Each row comes from the steps of one walk. Every step used is in the known rows, and no mark comes twice. Write the walk behind each row, first mark first.
Known rows:
K > X > M: [ 13   8   4   9  27  20  12   4  23 -20   4  -2   3   6  11   1  -4 -19
  -3 -25  -7  29 -14 -14   9  -5  -6  -2   5  -9  32 -14 -35  21 -21 -43
  41  12  16   9 -21  30 -56]
H > R: [  5  -6 -12  -8   8  -9   9   9  17 -22  -3  -9   6  12  10  -4 -23 -13
  11   8  -8  31 -18 -28   0   5 -12  -1   1   0  18   2 -28  31 -10 -22
  56   7  24   0 -25  13 -48]
A > Z > X > G: [ 10   2   6 -11  25  23   9  23  14 -42   8 -16   8   1  15  16  -9 -23
   5   8 -34  10 -31 -25   7  14 -25  -9 -26   4  22  -1  -9   9  -7 -24
  25 -15  19  -5 -34  18 -56]
Z > X > M > R: [ 12   2  -4 -27  19  12  18   6  18 -37   9 -18  -3   8  30 -13   4 -13
   7  -7 -14  36 -28  -8  -9   0  13  -4 -20 -11  19 -13 -14  33 -13 -17
  45   9  27  11 -18  22 -45]
Z > X: [  6  -4   1 -12  25  -2   0  22  23 -35  12 -10   9   4  15  -3 -14 -13
  12   3 -11  17 -21 -31  -3   4 -15   1  -9 -11  12  -9 -15  19 -18 -20
  33   1  24  -2 -39  19 -45]
J > P: [  8  -9   6  -8   7 -20  -3  12  10 -10   1  12  13  14   8  -6 -38 -24
  12  17  -7  36 -20 -39   2   8 -14   0   1   0   6 -11 -20  18 -20 -37
  48  16  19   1 -34   3 -51]
Z > X > M > N > G: [ -4   5  -1 -14  33  37   2  14   6 -34  33   2   0   3  25   3   7 -11
  17 -22 -13  -9 -36 -15  -7  24   5  10  -2  -7  30 -12 -31  34 -11 -25
  27 -11  33  21 -20   2 -62]
R > M > N: [ -8  -4   5  -3   6  14 -10   9  20 -21  19   2   0  -8  20 -10 -16 -24
   9   0  -1  24  -9 -46  11  19   0   9  16  -1  15 -17 -20  23 -23 -27
  43  10  22  28 -27  13 -57]
M > N > G > X > Z: [-19   3  15   2  35  32  -8   8 -12 -12  10   7 -15  15  20  -3  -8 -21
  21 -22   7 -11 -14 -39   9  25 -14  31  -8   1  32 -17 -27  32 -12 -24
  50 -11  17   1 -19  15 -49]
Q > R > H > D: [-17  -6   1 -13   2   3   4   9  16 -40 -12 -15  -4  15   4   7  -9   4
  -3   2   6  14  -4 -28  -1 -10  -4  10  -9  14  -6  17 -23  36 -11 -15
  52  21  33   0 -18  25 -63]
R > G > X > Z: [-14  -2   9  16  32  16   8  11 -12 -14 -11  -9   3  34  25   5 -23 -37
  10 -10  -6  -6  -5 -28  14  -4 -22  17 -19   7  23 -13 -21  23 -23 -19
  45  -3  21 -10 -23  27 -53]
H > R > G > X > Z: [-13   3  -6  11  33  13  17   0 -13 -16 -10 -18   4  39  26   3 -26 -25
  11 -11 -10  -4 -12 -25  12  -9 -13   8 -17  15  30  -3 -30  33 -17 -12
  54  -2  32 -11 -15  24 -54]
N > G > R > M > X > Z: [-22   1  -1  25  27  29   6  27   2   2  26 -28  -3  19  41 -22  -4 -15
  17 -14 -17  16   3 -30  14   3   9  11 -16  18  16 -23 -20  52 -32  -8
  39  -3  18  27   3  38 -43]
A > Z > X > M > N > G > R > Q: [ -7  18  -5 -16   4  58   8  17  -9   9  32 -19   2   1  23  10  13 -12
  -3 -10 -20 -39 -44  -8  15   6  -5 -10 -15  10  39 -26 -36  41 -38 -12
  10 -39  23  23  -5  42 -67]
R > H > D: [-25  -7   9  -1   7   3   2  17  12 -45  -3  -1  -2  13  11   1 -20  -6
  10   2   6  21   2 -33  11   0  -5   7   6  17  -6  12 -26  30 -11 -14
  52  16  39   2 -32  16 -57]
B > N > G: [-12 -15  -2  -6   1  15   0  34   9 -12  17  23   5   5  16   8 -17 -12
  15   4   1   9  -8 -24   2  21 -41  26   0   2   9   6 -19  25 -22 -33
  40  -9  33   6 -19   3 -65]
K > X: [  7   0   4   7  23   4   4  11  30 -13  -3   4   1   1   4   3 -15 -13
   0  -6   0  29  -3 -30  16  -1 -16   7   5  -2  26  -4 -25  10 -23 -38
  38   2  13  -1 -28  29 -52]
B > N: [ -2 -14   7 -10  -6   4   0  22  11 -15  11  18   6   2  14   2 -22 -17
  13   7   4  26  -6 -24   3  10 -42  15  -2  -4   5  -6 -12  17 -18 -34
  49   6  33   8 -31  15 -60]
A > Z > X > M: [ 18   9   9 -12  28  22  13  17   6 -37  16 -20  10   7  26   1  -8 -22
   8 -11 -26  13 -38  -8   3   1 -15 -19 -20  -8  30 -25 -26  33 -18 -20
  28 -13  26   3 -29  31 -52]
Q > P: [  7 -13 -11  -9   4  -3 -11  25  21 -14   1  -2   7   8   6   9 -29 -20
  -3  11   0  27 -13 -34   1   4 -12   2   3  -1  -1 -19 -17  14 -16 -30
  39  14  13   1 -33  21 -50]
X > M > N > G > R > H > D: [-43  -2   4  -3   7  51   4   8 -11 -15  23   0  -5  13  20  -5   9  -1
  11 -20   4 -11 -15 -13  14   9  16  12   2  31  10   5 -41  62 -18 -20
  46   4  45  27   2  20 -72]
R > G > X > M > N > B: [-19   6   0  -7  37  37   5   2  -6  -7  17   5  -3  20  41   5  -7 -42
  19 -17   7 -23 -18 -25   8  14   3  17  -6  20  30  -4 -46  37 -28 -29
  45   9  32  15 -20  13 -74]
N > G > R > H > D: [-41 -10   0   2   8  21   2  26   5 -15   8  -5   3  16  12  -2  -7   2
   8   3   3  -5   0 -27  19  -1  -1  14  -5  33  -4  19 -32  55 -25 -12
  42   0  40   6  -7  25 -60]
X > G > R > Q: [ -9  -7 -12  -4 -17  24   3  17  16   5   0 -24   6   2   4  12   2 -22
 -17  22 -17   1 -19 -25  12  -1 -18  -1 -13   5  11   5  -9  10 -26 -25
  30   2   9   8 -16  31 -56]
K > X > G > R > Q: [ -5   4  -9   9  -6  33   8   9  29  12  -3 -18   0  -4  -5  17   6 -13
 -26   4 -11   1 -14 -25  26  -8 -15  -2  -5  10  25   7 -17   2 -32 -35
  22   0   6   8 -12  43 -63]
Z > X > M > N > G > R > Q: [-14  11 -11 -14   5  50   2  14   3   5  33 -17   2   0  21   6  18  -6
  -4 -12  -9 -36 -39 -13   5   5   6   0  -6   1  29 -18 -34  38 -34 -14
  15 -20  28  29  -8  29 -65]
Z > X > G > R > Q > P: [ -2  -2 -26 -16  -6  27  -5  27  26  -4  12 -33   8  -4   4  23  -2  -7
 -27  17 -17 -17 -33 -25   5 -10  -2 -13 -15   9   3  -9  -8   3 -27 -16
   7   4  19  10 -26  38 -64]
Q > R > G > X: [ -6 -15 -13 -11  18   2   5   6   9  -8 -13 -20   1  33  12  13 -11 -25
 -11  -1   5 -17 -20 -27  -4 -11 -26  21 -20   7  22   6 -22  29 -33 -24
  35   3  22 -15  -6  29 -64]
K > X > G > R > H: [-20  -4   8  12  10  35  11  16  25   0  -1 -15  -4   4  -6   8  -8  -9
 -18 -10  -2  10  -5 -26  26  -3  -3  14 -10  25  20  10 -13  17 -22 -39
  25  23  28  18  -6  45 -63]
M > N: [ -5  -8   6 -11   5   9  -8   9   9 -14   8  13  -6   0  12   1 -15 -22
  17   5   2  24 -16 -36   6  22 -15  15   5  -6  16 -14 -15  15  -7 -32
  48   2  16  11 -32  11 -52]

Which walk is each row?
[  2   1 -11 -24 -22  -2   7  11  22  -7 -12 -10  -7   6  16   6 -11 -17
  -9  20  -1  32  -9 -29   6   3  -5   6  -5  -7   9  -3 -10   9 -25 -12
  42  -1   4   6 -21  24 -46]
M > R > Q
[-22 -15   4  -1  -3  22   6  25  13  -7   1 -21   0  14   3   3 -14 -19
  -7   7  -6  12 -12 -29  14   6  -7  14 -19  18   4   7  -3  25 -13 -29
  34  26  30  16 -13  32 -58]
X > G > R > H
[  8  -6  -3 -22   2   9  17   1  14 -21  -2  -9  -4  14  26 -10  -3 -25
   6  -1  -8  49 -19 -13  -2   5   7   4 -13 -10  16 -10 -16  33 -12 -26
  57  15  15  11 -12  17 -42]
X > M > R
[ -4   2  17   6  33   8  -1   9  -4 -21  -5 -11  -8  21  17  -9 -19 -28
  13 -12   2  15 -10 -34   6   1 -22  13 -18 -10  25 -21 -20  28 -12 -23
  56   8  15 -14 -31  33 -37]
G > X > Z
[ -2  -6 -23  -8 -22   8 -11  24  18  24   3 -20   8   5   4  13 -18 -14
 -24  21   4  -1 -17 -29  14 -15 -12  -9  -1   7  -3 -23 -17  15 -38 -18
  24   5   8   9 -22  46 -55]
G > R > Q > P
[ -6  -9  -8  -3  20  26   5  19  27 -25  25 -36  14  -8  19 -12   3 -14
  -4   5 -26   4 -24 -33   7   1   3  -9 -16  10  13  -1  -6  30 -27 -20
  23  12  30  22 -18  30 -55]
Z > X > G > R > M
[-19 -13   7  -2  -4   7   1  24  12   6   3 -17   2  17   6  -8 -24 -14
  -1   4   7  15  -6 -29  16  -2 -10  14  -9  15   3  -8 -13  38 -27 -21
  37  20  30  14 -14  44 -48]
G > R > H
[-24  -6   4 -24   5  32  19  15  -1 -15  16   2 -23  24  29  -7  -6  -8
  -3 -31  24   4 -11  -7  -1  10  -4  40 -11  18  16   3 -24  51 -26 -19
  40  21  58  17   4  25 -68]
B > N > G > X > M > R > H
[ -5  -3 -11  -5 -20   5  -3  19  13  19   1 -20   7   7   7   1  -9 -19
 -12  20  -2   4 -16 -28  14  -9 -23  -2  -5   0   9 -10 -18  21 -38 -17
  33  -4   9   6 -21  43 -48]
G > R > Q
[ 19   7   4 -29  17  18  23   8   7 -33   8 -20   0   9  34  -5  -2 -18
   7  -5 -23  31 -34  -5   2   3   2 -14 -31  -2  28 -19 -17  36 -17 -15
  39 -11  23   7 -15  33 -47]
A > Z > X > M > R
[-10 -14  -3   0  26   2   4  15   4 -14  -6  -4   3  29  19   4 -20 -34
   2  -1   4  -6 -12 -27   9  -6 -28  21  -8  10  19   1 -24  21 -31 -23
  35  -1  26 -16 -24  23 -59]
R > G > X
[ -7 -10  -3   2  30  18  13   6  -4 -21   0 -12   5  35  27   2 -10 -38
  -1 -20  -3  -6 -22 -12   1  -9 -16   9  -6   3  26  -9 -34  33 -32 -27
  35   7  33  -7 -17  23 -64]
R > G > X > M
[ -6   1   5  -9  15  48   3  14   9 -14  34 -24   6 -14  22  -5   1 -19
   1   3 -28  -7 -33 -33  23  14  -1 -11 -20  22  28 -16 -11  30 -26 -22
  19  -9  28  29 -13  36 -65]
A > Z > X > G > R > M > N
[ 11   2   1 -11  30  14   9  15  14 -41  16 -18   9   9  23  -5  -3 -17
  10 -13 -17  17 -30 -13  -9  -1  -2  -9  -9 -17  21 -17 -25  32 -15 -24
  35   7  30   7 -31  18 -50]
Z > X > M
[ 17  20  -6 -32  -2  22  22   9  10 -25   5 -27  -3   6  34   6   1 -17
  -9   0 -22  14 -33  -5   7  -6   1 -21 -23  -6  27 -21 -22  20 -28  -3
  26 -21  16  10 -20  39 -54]
A > Z > X > M > R > Q
[  8   4 -22 -30  -6  12   1   1  14  -7  -4 -26 -17  15  22   7  -1 -20
 -30  -9  14  13 -28 -16  -4 -15  11   0  -2  -1  13 -23 -30  20 -30 -12
  37  20  15   3 -18  40 -55]
G > X > M > R > Q > P
[-15   0 -16  -6  12  23   1   9  17 -21  23  -1   1   0  23  -6 -12  -6
  14  -5  -7   5 -15 -40   8  27  12  11  21  14  26   3 -39  43 -23 -18
  46  -2  34  29 -10  -1 -61]
H > R > M > N > G
[ -8  -3   0   4  24  15  11   3  -7 -10 -18 -24  -1  39  19  12 -14 -27
  -4  -9  -5 -16 -14 -26   4 -13 -21  19 -33   5  24  -9 -18  28 -26 -21
  44   1  16 -12  -7  34 -58]
Q > R > G > X > Z
[-11  -2 -14  -6  26  29  15 -13 -13 -17   9  -6  -6  27  28   1  -8 -25
   5 -26   0 -13 -32 -11   2   0   1  10   4  15  39  -5 -44  41 -17 -24
  48   6  45   7  -7  13 -73]
H > R > G > X > M > N
[ -4   5  12  15  28   8   6  17  -2 -26   3 -11 -11  22  30  -8 -17 -22
  24 -10 -13  44   0 -25   1   3  -9   9 -18  -4  15 -26 -11  21  -3 -17
  56   3  10   5 -25  28 -38]
M > X > Z
[  0  -2   1  -4  19  35   9  23  18 -20  24 -37  15  -6  23  -6  -3 -21
  -3   9 -35   1 -31 -29  20   3  -8 -20 -27  19  23  -8 -10  34 -33 -17
  17  -6  26  19 -16  41 -58]
A > Z > X > G > R > M
[ -8  -7  -7   8  23  17   8  20  25 -42  17 -23  -8   5  32  -6  -4 -24
   4  -5 -21  43  -3 -32  -2  10   4   7  -2   7  13  -2 -11  17 -13 -24
  37  19  21  22 -22  13 -53]
R > M > X > G
[ 10  13 -13 -29   0  15  18   5  20 -28   6 -26  -5   6  31   1   6 -12
  -8  -2 -13  19 -30 -10  -6  -8  12  -8 -12 -16  17 -15 -19  18 -26  -5
  31  -1  21  16 -21  27 -52]
Z > X > M > R > Q
[-22 -14  -3 -10   6  26  -8  18   3  17  19   8   0   4  10  -3  -2 -15
  15   4   1  -5 -21 -32  12  21 -13  24  -5  12  20  -5 -20  40 -24 -31
  39 -12  17  15  -5  20 -53]
M > N > G > R
[ -1   2 -23   3  -9  35  -3  16  33  18   0 -19   3  -6  -9  29  -2 -11
 -42   7  -6  -4 -16 -26  24 -15  -6  -7  -1  17  15  -5 -18  -5 -32 -36
  14   7   8  11 -13  46 -70]
K > X > G > R > Q > P
[-12  -7  -4  -7  16  41  -1   9  17 -18  34 -22   4 -16  19 -10   7 -15
   2   1 -20  -2 -28 -37  11  15   9  -1 -10  13  19  -8  -8  28 -22 -25
  25  10  31  35 -16  23 -63]
Z > X > G > R > M > N
[ -8  -9   2 -10  21  29   4  17  -5 -18  24   9  -5  16  25  -2   0 -19
   8 -26  11  -9 -23 -10  -7  10 -31  26  -2   1  26  -5 -35  45 -27 -34
  41   4  45   1 -14  15 -67]
B > N > G > X > M
[-14  -9   4 -18  -6  -2  10  17  20 -16 -10  -7 -13  17  17  -4 -24 -13
   1   4   8  43   2 -30   9   9   6  23 -10   8   1   0  -6  25 -15 -16
  47  24  26  16 -15  25 -46]
M > R > H
[ -5  -3  -4  18  17  33   7   8  34  -3  11 -20   9 -10   6  -6   2 -17
 -16  -6 -16  19  -8 -33  27  -4   1  -2  -2  19  25   2 -17  23 -36 -40
  29  16  19  21  -7  39 -61]
K > X > G > R > M
[  0  -2   9 -13  25  23  -4  -7  -5 -21  14   0 -14  10  19 -10   0 -28
   6 -27  12   6 -32 -23  -5   9  -8  14   3  -7  33 -24 -35  36 -13 -35
  47  15  28   5 -26  22 -55]
G > X > M > N
[ 12   5   0  -9  15  17  21  -6  25 -16  -4  -3 -10   6  19  -5   3 -16
  -5 -19  -7  49 -13 -10  10  -4  11   2  -5  -4  29  -8 -26  25 -20 -37
  47  12  14  12  -7  30 -49]
K > X > M > R
[-22   8  14  10  35  37 -10   6  -2 -18  20  -5 -10   7  30 -13  -7 -23
  15 -27   3 -11 -11 -48  14  23   2  24   2   6  32 -24 -31  39 -25 -18
  43  -1  23  18 -18  17 -53]
R > M > N > G > X > Z
[  2  -4 -13 -18  18  21  28   7  10 -30   4 -14   8  23  38   2  -3 -23
   5  -7 -21  17 -23  -2  -2  -5  12   1 -23   4  17  -5 -15  26 -23 -13
  34  -2  33  12  -8  16 -60]
Z > X > M > R > G
[ -8   3 -14 -28  -7  31  13   8   0  -6  12   1 -18  13  31   3  10 -12
 -11 -17  15  -7 -20  -6  -2   2 -15  24  -7   3  23  -1 -32  36 -37 -14
  38  -3  38   9  -3  24 -68]
B > N > G > X > M > R > Q
[ -7 -18  -4  -2   2  18   2  16  12  -5   3 -16   7   6   2   1  -1 -26
  -1  17 -15  17 -18 -26   8   7 -20   4 -21   6  12   7  -3  25 -14 -36
  42  10  14   3 -13  26 -50]
X > G > R
[ -8  -8  -4 -28  10  27  14   8  -2 -14  15   8 -17  16  32 -11   7 -15
   5 -23  15  11 -19  -6  -6  11 -14  30 -14   5  23   3 -26  50 -25 -27
  49   5  42   4   1  16 -61]
B > N > G > X > M > R
[ -6 -14  -4   3   2   7  -3  18  20   2  16 -23  13   3  19 -22 -14 -22
   0  10  -5  20  -8 -37  16  -3  -7  -2   0   7   8 -16 -18  43 -40 -22
  40  15  19  21 -15  39 -45]
G > R > M
[-10 -11  -6   9  16   5   2  21  17  -1  24 -28  -4   9  31 -28 -10 -18
   6   0  -3  33  -3 -30   9  -8   2   4  -5  15  11 -22 -19  45 -37 -14
  39  15  22  22 -10  45 -45]
G > R > M > X
[ -4 -10 -13 -11   2  18  26   5   4 -16  -7  -6   5  27  34   6  -8 -34
   2   0 -15  29 -13  -5   7   0   4   7 -16   4  13  -1 -17  27 -21 -23
  47   5  23  14  -3  13 -57]
X > M > R > G
[  2   5   1  12  22  14   8  11  12 -24   8 -38 -11  19  35 -10  -9 -16
   4 -14 -15  33  -1 -31  -3  -7   9   6 -20  -2  14 -26 -13  35 -18 -13
  49  14  10  23  -8  36 -46]
Q > R > M > X > Z
[-21  -2   2 -20  20  23  15  10   5 -22   1 -15 -22  30  27  -8  -3 -13
  -4 -30  17   9 -17 -16  -2   8  15  31 -10  11  24   4 -30  53 -23 -14
  38  21  39  10   1  27 -53]
N > G > X > M > R > H
